What can hang from each mark:
Z_239: Z_259 Z_477
Z_259: Z_243 Z_949
Z_243: Z_259 Z_586
Z_394: Z_240 Z_949
Z_949: Z_240 Z_259
Z_477: Z_243 Z_586
Z_240: Z_949
Z_586: Z_243 Z_477

Every row comes from one small tree of marks. The marks that hang from a mark follow it in brackets, in the order of their numbers. Every link used is in the known rows. Which tree was each row made from?
Known rows:
Z_259[Z_243]: [1.54,2.76,-0.60,-2.02,0.83,-0.30,-0.13,1.18,-2.46,-1.09,-1.20,-1.08,-0.79,-0.03,-0.80,1.38,0.74,0.97,-1.51,-1.65]
Z_243[Z_259 Z_586[Z_477]]: [2.01,0.92,1.00,-2.51,-0.13,-0.51,0.46,0.87,-1.60,-0.13,1.15,-0.38,3.73,-0.64,-1.86,-0.23,1.35,1.82,-2.49,-2.07]
Z_243[Z_259[Z_949] Z_586[Z_477]]: [2.06,1.43,0.66,-2.87,-0.17,-0.50,0.33,1.06,-1.24,0.47,1.62,-1.47,5.49,-0.59,-2.67,-0.36,0.90,1.99,-2.04,-1.61]
Z_243[Z_259]: [2.55,0.62,1.06,-1.88,0.40,-0.20,0.37,-0.43,-1.25,-0.22,0.66,-0.11,1.48,-1.47,-0.42,0.38,1.17,2.03,-2.50,-0.89]
Z_949[Z_259[Z_243]]: [2.79,2.88,-0.70,-2.78,0.29,0.19,-0.37,0.15,-2.53,-1.05,-0.94,-0.92,0.61,0.83,-1.40,1.27,1.93,0.90,-2.16,-1.72]
Z_240[Z_949[Z_259[Z_243]]]: [2.69,2.11,0.33,-2.13,-0.93,0.40,-0.17,-0.71,-2.25,-0.63,0.40,-1.73,2.57,0.40,-1.30,1.33,2.40,0.29,-2.26,-1.59]
Z_477[Z_243[Z_259 Z_586]]: [1.62,1.96,0.14,-2.24,0.91,-0.99,-0.58,-0.39,-3.71,-0.27,-0.30,-0.02,2.37,-1.31,-2.75,-0.35,2.03,1.10,-2.17,-2.04]
Z_477[Z_243[Z_259[Z_949[Z_240]]] Z_586]: [1.74,3.32,0.50,-2.11,0.31,-0.15,-0.48,0.10,-2.92,0.77,-0.22,-1.28,3.76,-0.08,-5.11,-1.00,1.99,1.07,-1.89,-0.41]
Z_477[Z_243[Z_259[Z_949]] Z_586]: [2.12,2.94,0.21,-2.27,0.34,0.84,-0.47,0.11,-2.68,0.05,-0.14,-1.55,3.89,-0.32,-4.25,-0.82,1.39,0.73,-1.81,-0.59]
Z_243[Z_259[Z_949[Z_240]] Z_586[Z_477]]: [1.66,1.79,1.02,-2.64,-0.24,-1.64,0.28,1.14,-1.51,1.20,1.52,-1.20,5.32,-0.30,-3.57,-0.64,1.60,2.42,-2.22,-1.37]
Z_394[Z_949[Z_259[Z_243[Z_586]]]]: [2.47,3.62,-0.09,-3.24,-0.64,-0.57,0.49,1.58,-2.16,-1.22,-0.13,-0.55,2.34,0.85,-2.15,1.74,0.95,2.07,-2.38,-1.89]
Z_240[Z_949[Z_259[Z_243[Z_586]]]]: [2.15,2.40,0.50,-2.31,-1.54,-0.72,-0.14,-0.09,-2.89,-0.60,0.81,-1.27,3.49,0.30,-1.70,1.38,2.45,0.58,-2.15,-2.21]
Z_949[Z_240 Z_259[Z_243]]: [2.28,3.41,-0.20,-2.58,0.21,-1.21,-0.40,0.17,-2.77,-0.11,-1.11,-0.64,0.36,1.00,-2.51,1.02,2.82,1.35,-2.34,-1.45]
Z_394[Z_240 Z_949[Z_259[Z_243[Z_586]]]]: [2.49,4.34,-0.21,-3.22,-0.63,-1.23,1.01,1.89,-0.63,-0.98,-0.38,1.19,1.35,-0.54,-2.14,1.40,2.60,3.31,-2.82,-1.10]
Z_394[Z_949]: [1.61,2.41,1.05,-1.87,-0.13,-0.45,0.87,2.28,-0.35,-0.38,0.25,-0.55,1.32,0.18,-0.84,1.15,-0.08,2.04,-2.11,-0.40]
Z_240[Z_949[Z_259]]: [2.41,1.41,1.46,-1.79,-1.57,-0.06,0.09,-0.30,-1.25,0.13,1.23,-1.23,3.67,0.29,-0.96,0.86,2.48,0.39,-2.47,-0.94]
Z_259[Z_949[Z_240]]: [0.79,2.83,0.70,-1.71,0.00,-2.13,-0.07,1.94,-1.15,1.41,0.25,-1.46,2.31,0.22,-2.13,0.44,0.99,1.82,-1.50,-0.01]
Z_259[Z_243[Z_586] Z_949[Z_240]]: [0.56,4.07,-0.41,-2.55,-0.02,-2.91,-0.39,2.28,-3.11,0.45,-0.30,-1.54,2.02,0.07,-3.13,1.15,1.03,1.89,-1.13,-1.68]
Z_239[Z_259[Z_949] Z_477[Z_243 Z_586]]: [1.44,2.45,-1.72,-3.32,-0.63,1.70,-2.40,0.26,-1.30,-0.70,1.40,-2.21,4.77,-1.17,-5.88,-1.34,2.01,-0.61,-1.99,-0.72]
Z_239[Z_259[Z_949[Z_240]] Z_477[Z_586[Z_243]]]: [0.84,1.96,-1.51,-3.52,-1.44,0.34,-2.08,1.13,-0.93,0.05,1.02,-2.71,3.62,-0.69,-5.69,-0.64,3.08,0.89,-2.76,-1.31]
Z_239[Z_259]: [1.68,0.61,-0.04,-2.51,-0.07,-0.78,-0.70,-0.45,-0.70,-0.89,0.47,-0.64,0.89,-1.98,-0.84,0.43,2.41,1.30,-2.72,-0.64]

Which tree is each row?
[2.17,0.91,-1.12,-3.06,1.07,1.56,-0.04,0.51,-1.59,0.41,-0.76,-3.39,2.69,0.37,-2.91,-0.36,2.18,1.62,-2.38,-2.39]	Z_586[Z_243[Z_259[Z_949]] Z_477]
[2.29,1.55,1.04,-2.04,0.30,-1.37,0.11,-0.06,-1.15,1.14,1.05,-0.93,3.04,-1.33,-2.14,0.06,1.37,2.65,-2.24,-0.16]	Z_243[Z_259[Z_949[Z_240]]]
[1.71,1.91,0.03,-2.61,-0.61,0.54,-0.17,1.29,-2.00,0.05,-0.57,-2.29,2.57,0.02,-2.95,0.35,1.70,1.90,-2.35,-1.64]	Z_477[Z_586[Z_243[Z_259[Z_949]]]]
[2.34,1.67,-0.34,-2.18,1.88,1.59,-0.21,-0.49,-2.26,-0.25,-0.73,-1.47,2.22,0.12,-3.14,-1.18,1.96,0.18,-2.13,-1.71]	Z_586[Z_477[Z_243[Z_259]]]
[2.29,3.08,-0.74,-3.15,-0.13,-0.07,-0.13,1.12,-2.75,-0.98,-0.57,-1.16,2.37,1.54,-2.51,0.88,2.10,0.70,-2.12,-2.74]	Z_949[Z_259[Z_243[Z_586[Z_477]]]]
[1.68,2.39,-0.21,-2.53,0.89,-0.97,-0.69,-0.08,-3.40,0.26,0.09,-0.97,3.94,-1.25,-3.46,-0.36,1.53,1.30,-1.77,-1.66]	Z_477[Z_243[Z_259[Z_949] Z_586]]
[2.35,2.33,0.29,-2.53,-1.31,0.31,-0.03,0.19,-2.45,-0.67,0.77,-1.97,4.33,1.12,-2.45,0.77,2.62,0.06,-2.18,-2.50]	Z_240[Z_949[Z_259[Z_243[Z_586[Z_477]]]]]
[1.34,2.50,-0.62,-2.67,0.32,-0.40,-1.57,0.52,-2.90,0.76,1.46,-0.90,4.77,-1.09,-5.33,-1.26,1.65,0.76,-1.98,-1.71]	Z_239[Z_477[Z_243[Z_259[Z_949[Z_240]] Z_586]]]
[1.22,3.75,-0.63,-2.26,0.75,-1.57,-0.29,1.50,-2.37,0.46,-0.70,-1.96,0.91,0.24,-2.65,0.98,1.04,1.50,-1.16,-0.86]	Z_259[Z_243 Z_949[Z_240]]
[1.01,3.59,-0.93,-2.68,-0.06,-1.67,-0.37,2.21,-2.88,-0.43,-0.26,-1.68,2.17,-0.13,-2.01,1.43,0.30,1.40,-0.89,-1.87]	Z_259[Z_243[Z_586] Z_949]
[2.22,3.20,-0.44,-2.99,-0.41,-1.00,-0.34,0.85,-3.15,-0.98,-0.60,-0.46,1.65,0.67,-1.72,1.45,1.98,1.21,-2.10,-2.44]	Z_949[Z_259[Z_243[Z_586]]]
[2.27,3.13,1.24,-2.44,-0.66,-1.21,0.68,1.31,-0.85,0.36,0.28,-0.23,2.28,1.17,-2.45,0.83,1.69,2.41,-2.87,-0.37]	Z_394[Z_949[Z_240 Z_259]]
[1.56,2.86,-1.49,-3.55,-1.15,0.39,-1.88,0.66,-1.13,-0.75,1.64,-2.16,3.49,-1.17,-5.56,-0.30,1.99,0.57,-2.03,-0.90]	Z_239[Z_259[Z_243 Z_949[Z_240]] Z_477[Z_586]]
[1.35,2.81,0.08,-2.36,0.89,-1.94,-0.69,-0.15,-3.71,0.95,0.02,-0.77,3.79,-1.07,-4.29,-0.60,2.14,1.61,-1.99,-1.47]	Z_477[Z_243[Z_259[Z_949[Z_240]] Z_586]]
[1.96,3.07,0.38,-2.27,-1.46,-1.39,0.39,0.41,-1.28,-0.37,0.45,0.57,2.34,-1.10,-1.52,1.00,3.88,1.92,-2.54,-1.32]	Z_394[Z_240[Z_949[Z_259[Z_243[Z_586]]]]]
[0.63,4.01,-0.68,-2.78,0.21,-1.82,-0.12,2.56,-2.66,0.43,-0.30,-2.31,2.91,1.09,-3.94,0.50,1.21,1.40,-1.11,-1.96]	Z_259[Z_243[Z_586[Z_477]] Z_949[Z_240]]
[2.05,2.33,-0.35,-2.33,1.72,0.63,-0.35,-0.26,-2.22,0.90,-0.41,-2.19,3.51,0.45,-4.67,-1.50,2.21,0.68,-1.93,-1.07]	Z_586[Z_477[Z_243[Z_259[Z_949[Z_240]]]]]
[2.00,0.98,-0.83,-2.80,0.74,0.23,-0.30,0.11,-2.11,0.36,-0.82,-2.36,1.70,-0.85,-1.84,0.56,2.02,2.23,-2.41,-1.97]	Z_586[Z_243[Z_259[Z_949]]]
[2.17,1.61,-2.42,-3.73,0.04,1.11,-2.01,-0.21,-0.94,-1.34,1.51,-2.40,2.75,-2.07,-3.52,0.08,1.46,0.40,-1.88,-1.30]	Z_239[Z_259[Z_243 Z_949] Z_477]
[2.06,4.12,0.36,-3.10,-0.67,-1.83,0.48,1.57,-2.46,-0.40,-0.16,-0.27,2.10,1.11,-3.26,1.37,1.79,2.49,-2.63,-1.64]	Z_394[Z_949[Z_240 Z_259[Z_243[Z_586]]]]
[1.41,1.97,-1.28,-2.98,-0.51,1.72,-2.23,-0.06,-1.67,-1.32,0.91,-1.14,3.06,-1.20,-5.10,-1.32,2.56,-0.90,-2.42,-1.16]	Z_239[Z_259 Z_477[Z_243 Z_586]]
[1.03,2.99,-0.66,-2.49,0.34,-0.57,-0.03,2.21,-2.81,-1.08,-0.74,-1.36,1.22,0.85,-2.01,0.86,0.92,0.74,-1.42,-2.73]	Z_259[Z_243[Z_586[Z_477]]]
[2.10,0.57,-0.78,-2.73,1.07,1.54,0.08,0.35,-1.99,-0.13,-1.23,-2.46,1.17,0.35,-2.20,-0.22,2.67,1.47,-2.89,-2.80]	Z_586[Z_243[Z_259] Z_477]
[1.79,1.34,-0.84,-2.92,1.05,0.48,-0.12,0.50,-1.88,1.04,-0.91,-3.18,2.58,0.56,-3.74,-0.50,2.85,2.01,-2.65,-2.28]	Z_586[Z_243[Z_259[Z_949[Z_240]]] Z_477]
[1.64,1.46,-0.46,-2.64,0.67,-0.80,-0.35,0.11,-2.36,1.04,-0.88,-2.25,1.50,-0.64,-2.69,0.29,2.66,2.59,-2.59,-1.73]	Z_586[Z_243[Z_259[Z_949[Z_240]]]]
[1.53,1.90,1.34,-2.37,-0.51,-2.81,0.04,0.81,-1.98,1.14,1.48,-0.32,4.38,-1.47,-2.66,0.23,1.42,2.99,-2.29,-1.00]	Z_243[Z_259[Z_949[Z_240]] Z_586]
[1.38,2.35,0.27,-2.49,-0.65,-0.48,-0.13,1.32,-2.23,0.79,-0.63,-2.04,2.48,0.17,-3.79,0.10,2.41,2.28,-2.52,-1.43]	Z_477[Z_586[Z_243[Z_259[Z_949[Z_240]]]]]
